What can hang from each mark:
surovo: ligag
sibe: ligag
kitat: ligag
tuzot: zeru
misaf: ligag
mator: ligag
ligag: givud misaf sibe zeru
zeru: givud ligag surovo tuzot

Known rows, with every way that one mark hangs from another:
[ligag givud misaf sibe [zeru surovo]]: [-17.6   2.2  25.8 -26.5 -36.5  21.1 -15.7 -15.6 -27.4  33.9 -59.9  15.8
   2.8 -34.2  -6.4 -13.8  65.7 -39.9   1.7 -11.9]
[kitat [ligag givud misaf sibe [zeru surovo]]]: [-18.4   9.1  32.0 -51.9 -40.3  24.2 -12.1 -24.5 -37.6  32.0 -52.6  15.7
   3.8 -27.4  -8.1 -21.0  49.5 -13.4  -3.5 -20.5]
[mator [ligag givud misaf sibe zeru]]: [-22.6   7.8   3.4 -14.6 -28.6  26.5 -11.1   3.9 -28.3  28.5 -53.1   0.8
  17.4 -12.4  16.7   4.3  62.9 -23.7   7.8 -26.1]
[kitat [ligag misaf sibe [zeru givud surovo tuzot]]]: [-20.4   9.0  45.5 -37.9 -56.6  20.1  -5.0 -11.0 -33.1  16.0 -29.1  10.8
  20.8  20.1  10.7  -8.9  62.8  17.0 -37.0 -18.8]
[zeru givud ligag surovo tuzot]: [-58.0   8.2  65.1  21.5 -78.5  12.5  16.0   8.8  -8.3   7.8 -10.9 -12.6
  39.4  42.9  44.6  -4.4  23.4  63.2 -78.4 -43.4]
[kitat [ligag misaf]]: [-51.9  30.1  25.5 -20.2 -44.4  38.7  -3.4   1.9 -23.6  11.7 -34.5 -12.8
  25.9 -26.9  10.5 -28.5   8.4  19.2 -46.2 -35.5]
[ligag misaf sibe zeru]: [-31.1  12.0   8.6 -21.0 -42.2  26.8 -20.4  11.4 -28.9  20.9 -54.2  -2.2
  24.7 -16.2  -6.4   1.5  55.1 -41.0 -13.0 -13.4]
[misaf [ligag givud sibe [zeru surovo tuzot]]]: [-27.0  -6.3  33.2 -11.0 -64.8  12.8   4.0 -18.4 -23.1   9.2 -19.0   4.9
   9.9  -2.7  14.7  12.6  24.0  19.7  -3.6 -18.1]
[surovo [ligag zeru]]: [-58.6  28.1  12.8 -15.8 -69.6  24.3   6.1   8.4   8.1  20.2 -46.1 -31.7
  58.2   1.4 -16.2  -6.9  36.5   9.3 -37.7 -47.0]
[sibe [ligag misaf zeru]]: [-35.9  11.5  20.1 -21.7 -51.3  30.0 -10.9  16.2  -9.2  15.5 -68.8  -0.7
  20.9   4.1 -12.0 -12.4  32.4 -14.4 -40.0 -45.0]
[sibe [ligag givud misaf [zeru surovo]]]: [-22.7   2.5  35.2 -27.9 -44.2  24.5  -8.0  -7.6  -8.6  26.6 -74.1  15.3
   2.0 -12.2 -11.4 -26.1  42.4 -12.7 -26.4 -43.1]
[misaf ligag]: [-63.7  16.0  17.3  18.0 -70.9  28.4  12.3   5.7 -10.9   9.0 -15.1 -23.0
  34.6  -0.4  23.5 -11.6 -18.1  38.1 -41.0 -33.2]
[zeru givud]: [-67.7  26.4  33.4  38.8 -70.3  25.0   2.6  17.6  -4.9  21.2 -26.6 -25.6
  46.8  12.6  27.2 -13.6  28.6  31.7 -57.9 -33.0]
[mator [ligag givud sibe zeru]]: [-35.3  10.3   6.6   3.0 -48.9  21.0  -6.9   3.8 -17.7  30.5 -43.6 -13.6
  31.0  -1.2  17.0  16.4  51.8  -4.5   4.6 -32.3]
[ligag givud sibe [zeru tuzot]]: [-31.1   7.0  28.9  -3.3 -49.3  20.6 -20.7   4.3 -22.1   1.3 -36.5  -6.3
  16.9 -32.5   5.8  34.6  49.6  -9.1   0.9 -18.5]
[sibe [ligag misaf [zeru givud surovo]]]: [-30.5   5.5  38.8 -14.8 -63.1  19.9  -0.2   3.6  -6.7  31.6 -65.5   9.1
  21.8  37.7  -3.9 -30.7  53.5   2.6 -54.9 -41.3]
[zeru [surovo ligag]]: [-66.5  28.9  28.5   4.0 -79.8  24.3  24.5 -13.4  21.5  28.9 -41.3 -33.2
  60.4  -1.5  14.4 -33.8  24.6  25.4 -57.6 -51.0]
[zeru tuzot]: [-65.3  23.6  32.7  31.2 -62.6  33.0  -2.3  15.1   0.0 -12.2 -11.7 -31.1
  42.2 -24.1  28.0  11.3   9.2  34.8 -56.0 -35.4]
[tuzot [zeru givud [ligag misaf sibe] surovo]]: [-76.3   7.4  42.3 -10.6 -75.0   1.1  13.4  10.9 -12.8  34.0 -31.3   4.3
  39.6  38.9  55.2 -28.3  46.6  18.2 -58.2 -21.5]
[misaf [ligag givud sibe zeru]]: [-33.3   1.1  13.7 -12.5 -58.4  16.9  -4.0  -3.3 -30.9  20.1 -34.3  -1.8
  11.3  -8.1   4.8  10.9  19.1  -0.7   9.1 -18.5]

Rows:
[-29.5   8.3  18.0  -6.2 -34.8  26.5  -0.1 -10.6 -15.5  33.6 -40.9   4.4
  16.6 -10.9   3.5 -22.0  51.5   6.4 -18.4 -33.0] -> [mator [ligag givud misaf [zeru surovo]]]
[-29.8  17.9  24.8 -34.4 -53.9  19.3   0.2  14.1 -11.7   8.2 -48.9  -7.1
  41.9  20.4  13.9   6.2  83.4  -8.0 -27.4 -29.8] -> [surovo [ligag misaf sibe [zeru givud tuzot]]]
[-31.0  17.7  16.6 -46.7 -46.0  29.7 -15.9  -1.3 -37.7  20.9 -47.2  -0.8
  22.6 -12.3  -7.9  -7.3  38.9 -14.5 -18.0 -22.0] -> [kitat [ligag misaf sibe zeru]]
[-34.7  15.8  18.2  -7.3 -29.2  32.4 -15.4   3.9 -26.5  17.7 -59.3  -0.7
   9.0 -53.2  29.1  -7.9  45.4 -35.8  -1.3 -18.4] -> [ligag givud misaf sibe]
[-43.8  13.8  23.5   8.7 -70.5  14.3 -11.0  14.6 -20.4  31.1 -42.8 -14.6
  41.0  27.2   3.4  11.1  60.2  -7.1 -24.0 -17.9] -> [ligag sibe [zeru givud]]
[-43.1   3.8   9.7  -7.1 -71.3  17.2   1.0   2.9 -25.5  18.5 -27.6 -12.1
  31.1  15.2   4.9  10.0  11.5   4.0 -11.4 -20.2] -> [misaf [ligag sibe zeru]]
[-40.6  18.2  42.9 -16.4 -46.7  29.3  14.7 -13.9   8.1   1.7 -36.4  -8.1
  27.8 -35.0  27.7 -23.1  44.1  22.0 -42.5 -44.3] -> [zeru [surovo [ligag givud misaf]] tuzot]
[-38.1  14.8  27.9 -10.0 -38.7  34.3  -6.3   8.2  -7.6  12.3 -73.2   1.2
   5.7 -29.3  20.9 -19.8  24.3  -9.6 -29.1 -49.2] -> [sibe [ligag givud misaf]]
[-42.8   0.2  42.5   9.6 -79.9  13.0  13.8  -4.2 -13.8   9.1   0.3  -3.6
  27.7  41.7  10.4  -2.6  19.3  60.1 -50.8 -23.9] -> [misaf [ligag [zeru givud surovo tuzot]]]
[-28.4  -0.1  50.4 -20.5 -41.2  18.8  -0.3  -4.7 -26.8   3.7 -38.6   9.1
   6.0 -19.5  47.3   0.6  35.1   1.4 -27.0 -31.6] -> [zeru [ligag givud misaf sibe] surovo tuzot]
[-26.5   8.7  17.5  -1.1 -45.6  22.1  -4.3  17.5 -24.1  12.3 -30.5  -3.6
  34.5  34.9  34.7  16.3  75.8   7.2 -24.8 -23.8] -> [mator [ligag misaf sibe [zeru givud tuzot]]]
[-30.6  11.5   7.9  -2.8 -46.2  21.9  -2.9  15.7 -26.5  33.5 -44.3  -4.7
  36.2  38.1  23.9   0.2  74.7  -6.6 -20.3 -23.7] -> [mator [ligag misaf sibe [zeru givud]]]
[-21.5   8.0  14.5 -25.6 -28.0  25.7 -25.8   3.8 -35.1  22.4 -61.5   9.6
   3.2 -41.5  -5.1   2.4  62.1 -45.3  10.2 -11.5] -> [ligag givud misaf sibe zeru]
[-27.4   6.6  18.5  -2.7 -55.3  18.0   6.1  -1.5 -19.5  43.9 -43.7   0.3
  36.2  44.9  24.0 -14.7  78.2  -2.0 -27.9 -24.5] -> [mator [ligag misaf sibe [zeru givud surovo]]]
[-48.5  14.4  24.8  24.9 -63.5  20.9   3.2  19.7  -6.6   9.6 -11.2 -21.9
  48.2  40.2  22.5  16.7  47.8  49.3 -47.9 -38.8] -> [mator [ligag [zeru givud tuzot]]]
[-27.8   9.3  18.1  -5.2 -26.2  31.4  -9.9  10.1 -20.6   1.7 -27.5   0.5
  13.4 -20.0  14.6   9.8  49.5  14.1 -17.2 -33.1] -> [mator [ligag givud misaf [zeru tuzot]]]
[-29.8   8.5  38.9 -13.9 -52.9  25.3  -9.2  22.6 -10.5  -0.1 -52.8   5.6
  18.5  28.3   6.7   1.3  51.6  11.9 -51.8 -42.5] -> [sibe [ligag misaf [zeru givud tuzot]]]
[-15.4   0.7  23.1 -13.6 -35.6  23.2  -4.0  -9.4 -21.5  17.4 -37.9   7.6
  14.5  -8.4  24.7   6.7  68.7  -4.2  -5.3 -24.9] -> [mator [ligag givud misaf sibe [zeru surovo tuzot]]]
[-32.9  20.6  15.7 -37.6 -55.5  19.2   1.3  11.2 -12.7  29.8 -63.5  -9.0
  44.7  22.4   3.9 -11.9  81.7 -21.5 -21.0 -29.3] -> [surovo [ligag misaf sibe [zeru givud]]]
[-50.5  23.8  34.3 -12.4 -68.7  23.3  -4.9   5.1 -23.2  23.8 -25.1 -12.9
  36.0  20.7 -11.5 -11.3  29.5  39.5 -46.9 -33.5] -> [kitat [ligag [zeru givud]]]
[-41.1  19.7  34.3 -20.1 -60.9  25.2  16.7 -11.4   6.8   4.6 -39.8 -16.6
  44.5  -8.8  38.2 -13.5  51.0   4.1 -43.5 -37.9] -> [zeru [surovo [ligag misaf sibe]] tuzot]
[-47.7  11.6  21.7 -17.4 -46.8  24.7  -5.2  19.3 -30.5  15.6 -51.6  -8.7
  29.1  -2.4  34.4  -3.2  22.4 -18.9 -31.2 -33.7] -> [zeru [ligag misaf sibe]]
[-30.0  -1.7  23.9 -11.0 -56.4  17.1  -5.1  -1.0 -29.6  -1.4 -18.8  -1.1
   9.1 -10.2  15.1  27.5  20.9  14.7   4.0 -19.2] -> [misaf [ligag givud sibe [zeru tuzot]]]
